Every row comes from one small tree of marks. The marks that hang from a mark follow it in brackets, in the order of their numbers. Every link used is in the known rows. Which tree was each row made from?
Known rows:
z212{z283 z658{z530}}: .09; .13; .04; -.04; -.33; .10; .16; .02; .00; .08; .21; -.31; .08; -.21; -.01; -.10; .19; .04; -.06; .04; -.01; -.06
z148{z679{z37{z658}}}: .11; -.02; -.13; .03; -.18; .07; .06; .00; .31; .01; .10; -.37; .27; -.13; -.03; .02; .11; .06; -.07; -.04; -.12; -.14
z679{z212{z283 z658}}: .07; .10; -.03; -.07; -.22; .05; .11; -.01; .04; .15; .26; -.09; .10; -.11; -.03; -.05; .11; -.08; -.13; .05; -.32; -.04
z148{z679{z37}}: .08; -.01; -.01; .03; -.14; .09; .07; .01; .28; .02; .10; -.30; .23; -.16; -.04; .06; .11; .01; -.10; -.06; -.15; -.10
z841{z635{z80{z679{z37{z658}}}}}: .17; -.03; -.20; .07; -.09; .03; .22; .20; .27; .04; .17; -.22; .22; .13; -.07; .02; .06; .06; -.13; .09; -.21; -.27
z80{z635 z679{z212}}: .15; -.05; .10; .03; -.11; .08; .16; .10; .23; -.12; .07; -.08; .20; .20; -.07; .15; .01; .00; -.02; .14; -.55; -.28
z530{z658}: .18; -.18; -.18; .12; -.24; .11; .10; .11; .13; .03; .13; -.11; .16; -.07; .04; .00; -.01; -.09; -.11; -.03; .19; -.09
z80{z635 z679{z37}}: .10; -.02; .11; .09; -.14; .10; .17; .15; .36; -.09; .06; -.24; .21; .13; -.12; .10; .04; .13; .01; .12; -.37; -.21
z212{z658}: .11; -.04; -.02; .11; -.22; .09; .10; .01; .09; .04; .22; -.15; .12; -.10; .00; -.07; .08; -.05; -.09; -.02; .04; -.05
z148{z679{z37 z80{z635} z212}}: .12; .08; -.08; -.02; .07; .05; .11; .09; .37; .00; .15; -.22; .28; -.18; -.12; .14; .05; .01; -.04; -.06; -.65; -.23
z635{z80}: .16; -.10; -.06; .15; -.10; .04; .16; .11; .15; .05; .15; -.07; .11; .07; -.01; .05; -.01; .00; -.07; -.07; -.05; -.17
z37{z658{z212{z283} z530}}: .16; .04; -.19; -.06; -.48; .05; .18; -.01; .04; .00; .09; -.28; .16; .00; .05; .01; .20; .10; .08; -.02; -.22; -.30
z853{z283}: .11; -.09; -.05; .09; -.17; .07; .07; -.02; .14; .02; .12; -.27; .10; .13; -.04; .07; .00; .14; -.14; .01; -.04; -.03
z679{z37 z212{z283}}: .05; .13; -.09; -.09; -.17; .02; .12; .02; .21; .17; .20; -.16; .12; -.10; -.12; .02; .11; .01; -.07; .02; -.48; -.08
z80{z635 z679{z212{z283 z658}}}: .08; .07; .16; -.04; -.17; .09; .16; .12; .14; .01; .17; -.13; .18; .12; -.07; .04; .06; .01; -.09; .21; -.53; -.16
z658{z212 z530}: .18; -.04; -.08; .00; -.39; .06; .19; -.01; .06; -.11; .10; -.15; .15; -.05; .02; .08; .18; .01; .09; -.10; -.27; -.35
z37{z658{z212 z530}}: .20; -.05; -.22; .01; -.42; .05; .17; -.01; .09; -.11; .10; -.24; .19; .01; .04; .01; .18; .08; .12; -.07; -.21; -.38
z80{z635 z679}: .15; -.08; .13; .11; -.16; .11; .16; .12; .23; -.14; .02; -.16; .18; .21; -.03; .14; .01; .05; -.02; .11; -.25; -.24
z679{z80{z635}}: .18; .01; -.07; .13; -.04; .07; .15; .11; .24; -.05; .11; -.13; .14; -.04; -.06; .13; -.02; .04; .02; -.07; -.23; -.25
z658{z212{z283}}: .10; .04; -.06; -.02; -.44; .05; .14; -.01; .02; .10; .10; -.07; .10; -.01; .02; .08; .12; -.03; -.06; -.07; -.31; -.20
z80{z635 z679{z37 z212{z658}}}: .08; .02; .07; .02; -.08; .07; .17; .13; .31; -.05; .22; -.19; .23; .07; -.14; .02; .06; .05; -.04; .16; -.64; -.19
z635{z80{z679{z37 z212}}}: .12; -.07; -.05; .07; -.07; .02; .19; .15; .30; .03; .21; -.14; .20; .12; -.11; .06; .04; .03; -.08; .03; -.65; -.24
z148{z679}: .13; -.07; .03; .05; -.16; .10; .06; -.03; .17; -.03; .05; -.21; .21; -.11; .04; .10; .08; -.06; -.13; -.07; -.03; -.13
z635{z80{z679}}: .16; -.14; .03; .16; -.14; .06; .19; .13; .19; -.01; .13; -.14; .16; .16; -.01; .08; .01; .03; -.09; .00; -.30; -.22
z679{z37}: .09; .00; -.08; .08; -.17; .06; .11; .04; .27; .04; .14; -.22; .13; -.09; -.09; .02; .07; .05; -.02; -.06; -.13; -.11
z658{z212{z283} z530}: .14; .07; -.04; -.08; -.47; .07; .20; -.02; .00; .01; .09; -.19; .11; -.07; .01; .06; .21; .04; .05; -.05; -.29; -.28

Write each row's tree:
.10; .14; -.15; -.03; -.12; .03; .13; .04; .10; .15; .32; -.14; .11; -.25; -.04; -.02; .08; -.07; -.12; -.05; -.58; -.13 : z679{z80 z212{z283 z658}}
.18; -.03; -.09; .02; -.02; .03; .23; .15; .16; .02; .18; -.02; .19; .14; -.05; .10; .02; -.10; -.19; .08; -.36; -.30 : z841{z635{z80{z679{z212}}}}
.13; .06; -.11; .11; -.02; .05; .16; .16; .37; .00; .15; -.23; .17; -.15; -.15; .09; .02; .14; .04; -.08; -.36; -.22 : z679{z37 z80{z635}}
.15; .03; -.29; .09; -.19; .02; .17; .15; .35; -.03; .16; -.23; .23; -.05; -.11; .07; .06; .17; .12; -.08; -.56; -.36 : z679{z37{z658{z212}} z80{z635}}
.09; .12; -.07; -.06; -.09; .07; .09; .01; .12; .13; .26; -.23; .22; -.32; .00; .03; .11; -.10; -.19; -.05; -.55; -.12 : z148{z679{z80 z212{z283 z658}}}
.15; .01; -.38; .09; -.25; .00; .15; .08; .30; .02; .21; -.26; .22; -.15; -.07; .02; .11; .11; .06; -.16; -.56; -.33 : z679{z37{z658{z212}} z80}
.08; .02; -.02; .01; -.12; .02; .19; .16; .24; .14; .22; -.17; .17; .10; -.10; .06; .06; .05; -.11; .06; -.70; -.18 : z635{z80{z679{z37 z212{z283}}}}
.13; -.09; -.19; .02; -.45; .08; .13; .11; .02; .13; .14; -.05; .16; -.08; .04; .01; .07; -.08; -.10; -.05; -.08; -.14 : z530{z658{z212{z283}}}
.12; -.05; .02; .04; -.18; .07; .13; .03; .15; -.05; .23; -.14; .18; .02; -.02; .01; .08; -.08; -.13; .09; -.52; -.19 : z80{z679{z212{z658}}}
.08; .19; -.12; -.05; -.02; .03; .16; .15; .31; .13; .19; -.18; .16; -.15; -.18; .09; .04; .09; .01; .00; -.71; -.19 : z679{z37 z80{z635} z212{z283}}
.12; -.07; -.16; .07; -.36; .05; .14; .06; .28; -.06; .13; -.27; .24; .10; -.03; .04; .13; .10; .01; .01; -.54; -.31 : z80{z679{z37{z658{z212}}}}
.11; .10; -.35; .04; -.31; .01; .15; .08; .25; .11; .20; -.28; .19; -.17; -.06; .01; .13; .13; .03; -.11; -.60; -.29 : z679{z37{z658{z212{z283}}} z80}
.12; -.01; -.07; .01; -.11; .05; .15; .13; .38; -.09; .12; -.23; .26; .20; -.13; .06; .05; .12; .04; .17; -.60; -.30 : z80{z635 z679{z37{z658} z212}}
.08; .11; -.22; -.09; -.21; .01; .11; .04; .24; .17; .19; -.24; .16; -.06; -.10; -.03; .12; .05; -.04; .06; -.43; -.12 : z679{z37{z658} z212{z283}}
.10; .16; -.06; -.03; -.05; .05; .15; .11; .13; .11; .27; -.11; .13; -.16; -.09; .02; .04; .00; -.07; .03; -.55; -.16 : z679{z80{z635} z212{z283 z658}}
.07; .09; -.15; -.12; -.17; .05; .07; .00; .25; .13; .15; -.32; .26; -.14; -.06; .01; .14; .02; -.11; .04; -.45; -.12 : z148{z679{z37{z658} z212{z283}}}
.14; .01; -.12; -.01; -.20; .09; .10; .00; .29; -.06; .09; -.47; .28; -.18; -.04; .00; .18; .10; .00; -.04; -.12; -.21 : z148{z679{z37{z658{z530}}}}
.15; .06; -.30; .03; .01; .00; .15; .14; .40; .00; .21; -.22; .24; -.06; -.16; .04; .02; .12; .07; -.01; -.64; -.30 : z679{z37{z658} z80{z635} z212}
.12; .07; -.24; .02; -.02; .01; .14; .06; .34; .05; .25; -.17; .17; -.22; -.13; .06; .06; .00; -.03; -.13; -.69; -.23 : z679{z37 z80 z212}
.13; -.12; -.16; .13; -.26; .01; .21; .16; .26; .00; .18; -.22; .24; .18; -.04; .03; .08; .14; -.02; -.01; -.59; -.32 : z635{z80{z679{z37{z658{z212}}}}}
.14; .02; -.11; .00; -.02; .07; .08; .00; .18; .02; .25; -.19; .25; -.30; .00; .04; .09; -.12; -.16; -.09; -.53; -.17 : z148{z679{z80 z212{z658}}}
.16; .01; -.12; .00; -.02; .06; .08; .00; .22; -.01; .15; -.18; .24; -.21; .00; .14; .07; -.10; -.12; -.12; -.54; -.24 : z148{z679{z80 z212}}
.13; .00; -.20; .00; -.45; .04; .13; .00; .06; .08; .11; -.16; .15; .05; .04; .02; .12; .05; -.01; -.03; -.23; -.23 : z37{z658{z212{z283}}}
.18; .07; -.24; .07; -.08; .05; .19; .15; .38; -.09; .15; -.42; .22; -.14; -.14; .03; .09; .23; .16; -.03; -.34; -.32 : z679{z37{z658{z530}} z80{z635}}
.16; -.12; -.01; .08; -.09; .03; .19; .12; .19; .00; .18; -.06; .18; .18; -.02; .10; .01; -.02; -.10; .03; -.57; -.27 : z635{z80{z679{z212}}}
.13; .10; -.16; .02; .05; .02; .16; .13; .38; .01; .21; -.13; .19; -.12; -.18; .11; .01; .06; .03; -.05; -.68; -.26 : z679{z37 z80{z635} z212}
.13; .01; -.24; .07; -.09; .06; .08; .06; .35; .01; .15; -.41; .29; -.24; -.04; .05; .10; .07; -.05; -.11; -.35; -.22 : z148{z679{z37{z658} z80}}
.18; .09; -.09; .00; -.02; .05; .20; .10; .18; -.08; .27; -.17; .18; -.20; -.09; .01; .08; .03; .05; -.01; -.50; -.28 : z679{z80{z635} z212{z658{z530}}}
.11; -.09; -.02; .15; -.12; .04; .19; .16; .29; .02; .17; -.21; .18; .10; -.06; .05; .04; .10; -.08; .01; -.40; -.20 : z635{z80{z679{z37}}}
.06; .04; -.12; -.01; -.12; .03; .11; .02; .24; .09; .30; -.15; .15; -.16; -.12; -.08; .10; -.04; -.07; .00; -.43; -.08 : z679{z37 z212{z658}}
.16; -.07; .02; .05; -.11; .05; .23; .13; .14; -.05; .27; -.18; .19; .04; -.04; -.01; .09; .01; -.08; .07; -.56; -.26 : z635{z80{z679{z212{z658{z530}}}}}
.15; -.01; .13; -.01; -.15; .10; .20; .09; .18; -.16; .17; -.19; .21; .09; -.08; .04; .10; .04; .02; .17; -.51; -.28 : z80{z635 z679{z212{z658{z530}}}}
.13; .15; -.07; -.04; -.04; .04; .16; .10; .19; .08; .16; -.08; .13; -.07; -.09; .13; .01; .02; -.03; .02; -.60; -.23 : z679{z80{z635} z212{z283}}
